Each row was made from one path, in order. Every step used is in the known rows, and no mark comes twice. Write each row's path.
In the rows, 128 means zero.
Known rows
m w: [134 132 137 111 135 108 124 127 121 118 143 150 137 146 132 122 112 124
 123 140 168 130 127 129 115 119 123 120 124]
h q l z: [107 130 143 118 136 110 114 125 155 128 121 132 141 119 179 120 117 168
 148 128 176 126 160 129 126 149  67 134 122]
l z: [116 129 130 126 127  98 127 130 144 145 139 124 130 110 159 129 118 143
 126 124 149 108 150 131 125 138 140 139 128]
h q y w: [138 135 142 125 138 103 117 133 135 123 102 146 131 148 170 112 131 148
 149 122 141 130 140 128 115 145  91 137 120]
y w: [137 128 136 128 121 100 125 131 135 127 126 127 125 130 135 124 136 117
 124 131 145 116 125 126 110 120 117 138 134]
u z l: [115 120 134 119 132 129 127 146 145 123  96 139 149 116 144 116 127 140
 124 130 173 137 126 117 143 146 145 117 142]
b q: [112 122 112 135 131  91 131 126 134 126 122 137 126 140 124 124 119 132
 135 127  94 133 157 126 111 128  87 130 126]
w u z l q: [102 114 124 133 128  67 117 141 158 131 102 142 158 118 149 111 124 161
 120 108 169 127 122 122 113 143 132 118 137]
q y: [149 133 137 112 142 151 129 118 121 127 116 137 115 128 156 123 117 133
 140 114 116 153 132 131 144 138 131 127 128]
z l: [129 120 137  90 125 151 123 136 147 112 120 142 146 116 136 120 132 123
 129 127 159 138 124 123 153 124  97 121 132]
l q: [119 124 124 131 136  91 120 148 150 127 139 129 135 142 146 126 133 149
 133 117 143 120 138 132 116 132  99 133 117]
h w m: [131 142 126  86 123  86 131 130 112 128 119 129 140 135 129 124 150 125
 130 124 193 139 134 131  91 112 137 133 128]
m w a: [125 140 122  96 129  84 121 142 116 114 149 152 140 149 129 141 121 113
 128 140 198 135 125 128  88 105 128 134 121]
u z l q h w: [101 119 134 134 146  77 121 151 151 116 100 143 151 131 162 118 151 162
 131 109 252 136 140 120 124 136 109 131 128]
x h q y w: [149 131 144 150 135 118 110 110 100 126  95 154 124 145 157 124 144 155
 141 107 161 127 155 123 113 139  59 120 114]
b q y w: [136 124 127 121 137  90 130 120 132 125 110 143 112 141 158 117 114 129
 142 118  94 144 160 127 110 132  78 135 132]
x h w: [147 128 135 150 129 116 119 117  92 115 107 150 132 135 120 141 158 139
 122 118 195 123 138 127 114 109  97 122 118]
b w: [126 126 125 117 127 105 135 126 140 108 121 121 126 134 138 111 127 111
 130 126 146 114 134 130 116 108 139 110 135]
b w y: [135 130 115  91 130 112 137 124 107 113 111 123 121 139 138 119 136  95
 144 112 162 113 137 133 122 102 158  94 135]
u z l q a: [109 116 130 100 139 125 117 166 152 115 107 156 153 128 164 126 127 163
 136 120 188 126 135 113 132 151 121 126 130]
u z l q: [108 118 131 120 138  97 121 161 160 122 104 142 155 127 158 114 132 158
 127 120 184 131 136 121 133 149 121 121 133]
u z l q b w m: [115 126 136  70 134  95 129 156 142 125 110 122 162 131 173  88 125 141
 141 117 218 146 151 118 113 138 126 111 143]
w h: [105 136 129 138 123 126 134 108  94 144 124 119 122 129 111 138 114 111
 132 107 130 135 138 131 115 125 109 112 123]
w u z l: [109 116 128 131 124  94 123 126 143 132  95 140 152 107 138 112 119 147
 116 116 156 134 113 118 120 141 150 113 145]
x h q y w u z: [133 128 138 175 134  82 110 108 100 138  74 156 132 136 160 118 134 172
 131 101 162 124 147 119  93 152 101 113 125]
q h: [114 126 127 150 134 128 132 102 118 138 136 121 111 125 136 132 132 133
 132 107 165 136 139 124 127 126 113 129 124]
u z: [115 128 126 151 135 106 132 140 128 136 104 127 133 126 135 122 124 145
 124 131 144 126 129 122 121 149 174 124 139]
x a: [151 131 113 129 129 128 115 141 120 115 126 143 128 138 124 147 131 140
 123 134 120 133 131 120 132 127 112 134 131]
x h: [140 124 131 153 126 143 121 104  96 129 119 138 122 126 118 140 140 136
 120 113 147 125 142 124 123 124  99 112 121]
q h w: [120 130 131 149 138 103 129 110 115 124 123 131 121 132 136 133 149 134
 134 113 212 138 135 126 117 114 107 139 120]

Write each row's path
[121 128 135 128 128  95 120 129 124 121 114 131 156 146 159  91 117 142
 154 129 155 129 137 124 104 132  94 124 126]
h q b w u
[121 117 134  94 131 118 114 153 165 111 128 144 152 129 152 117 137 142
 132 116 176 131 134 127 143 127  73 125 122]
z l q
[118 118 132 121 139  84 117 134 152 131  93 149 147 118 170 107 118 165
 127  98 159 145 125 123 126 150 131 116 138]
w u z l q y
[117 121 131 137 137  62 123 145 138 129 120 120 150 141 169  93 114 152
 139 117 169 131 140 125 100 137 129 123 136]
l q b w u z
[133 135 131  99 137 123 124 142  96 119 110 127 148 157 161 101 128 126
 172 128 176 134 148 126 121 130 104 114 123]
h q b w y
[ 96 138 125 125 128 134 121 123  90 134 114 144 134 147 132 144 114 139
 155 107 144 121 149 122 101 141  80 121 106]
w h q a
[104 134 146 130 123 101 120 109 117 132 109 126 130 137 142 125 122 124
 145 114 172 133 147 127 100 129  40 122 125]
y w h q l
[132 135 135 124 145 126 119 131 129 123 103 147 133 147 164 115 126 157
 152 120 130 141 142 129 131 150  99 130 115]
h q y
[144 137 122  97 134 104 127 140  89 116 105 140 133 142 129 138 154 114
 144 122 196 130 126 134 121 108 143 121 125]
h w y
[113 114 132 113 122  66 111 148 154 123 106 155 149 124 160 119 126 154
 125 110 183 108 122 113  94 139 109 134 139]
y w u z l q a
[138 121 145 110 131  98 122 120 140 128  87 148 133 113 169 105 117 139
 127 108 153 145 121 121 126 143 134 123 149]
q y w u z l
[133 126 139 118 139 121 118 150 130 133 148 125 144 144 157 115 123 148
 146 126 149 146 143 128 127 141  81 144 120]
l q b
[118 144 145 115 145 105 122 111  92 130 120 156 134 161 150 122  98 133
 147 114 171 146 152 133 105 132  84 106 109]
m w h q y
[ 92 111 121 140 133  48 127 119 161 118 103 129 141 124 164  97 125 144
 125  92 211 117 138 122 103 120 127 102 139]
b w u z l q h
[104 119 131 146 134  77 125 112 129 126  95 143 142 114 144 120 141 149
 124 104 236 142 123 119 116 124 126 126 135]
q h w u z l
[127 123 132  63 128 110 116 165 152  99 137 136 163 137 166 109 131 119
 152 123 219 148 139 124 125 110  61 133 126]
z l q b w a
[113 119 128 110 134  67 112 156 142 110  96 167 163 128 157 125 138 165
 131 114 220 121 118 118 101 130 125 135 129]
h w u z l q a
[117 122 145  82 131 127 122 139 132 114 129 126 155 136 160 102 116 117
 149 107 198 148 151 127 132 117  48 111 125]
z l q b w h
[128 133 122 124 140 107 133 111  84 126 115 131 116 136 137 141 155 120
 146 102 228 137 137 129 121 108 122 124 121]
q h w y
[111 114 133 130 121  43 114 145 164 129 101 139 153 123 154 107 130 148
 116 111 180 113 122 120  96 136 113 128 143]
y w u z l q
[113 127 128 147 144  68 121 132 137 122 135 135 128 147 153 130 153 152
 137 102 218 131 144 131 107 119  87 144 111]
l q h w
[117 129 140 121 136 134 116 121 140 114 111 137 140 134 154 119 127 154
 151 131 162 143 142 125 128 140  61 125 122]
h q l
[110 125 144 115 139  92 123 142 139 133  92 140 139 129 171 115 120 141
 135  97 190 144 148 123 123 148 100 116 135]
u z l q y w h
[113 134 137 136 116  97 129 115 105 142 122 119 120 131 121 133 122 102
 128 111 143 120 137 129  99 120  98 124 129]
y w h
[122 115 145 121 124  69 113 148 148 135 109 134 159 124 166  98 124 150
 129 120 188 134 125 117 105 143  99 136 144]
y w u z l q b
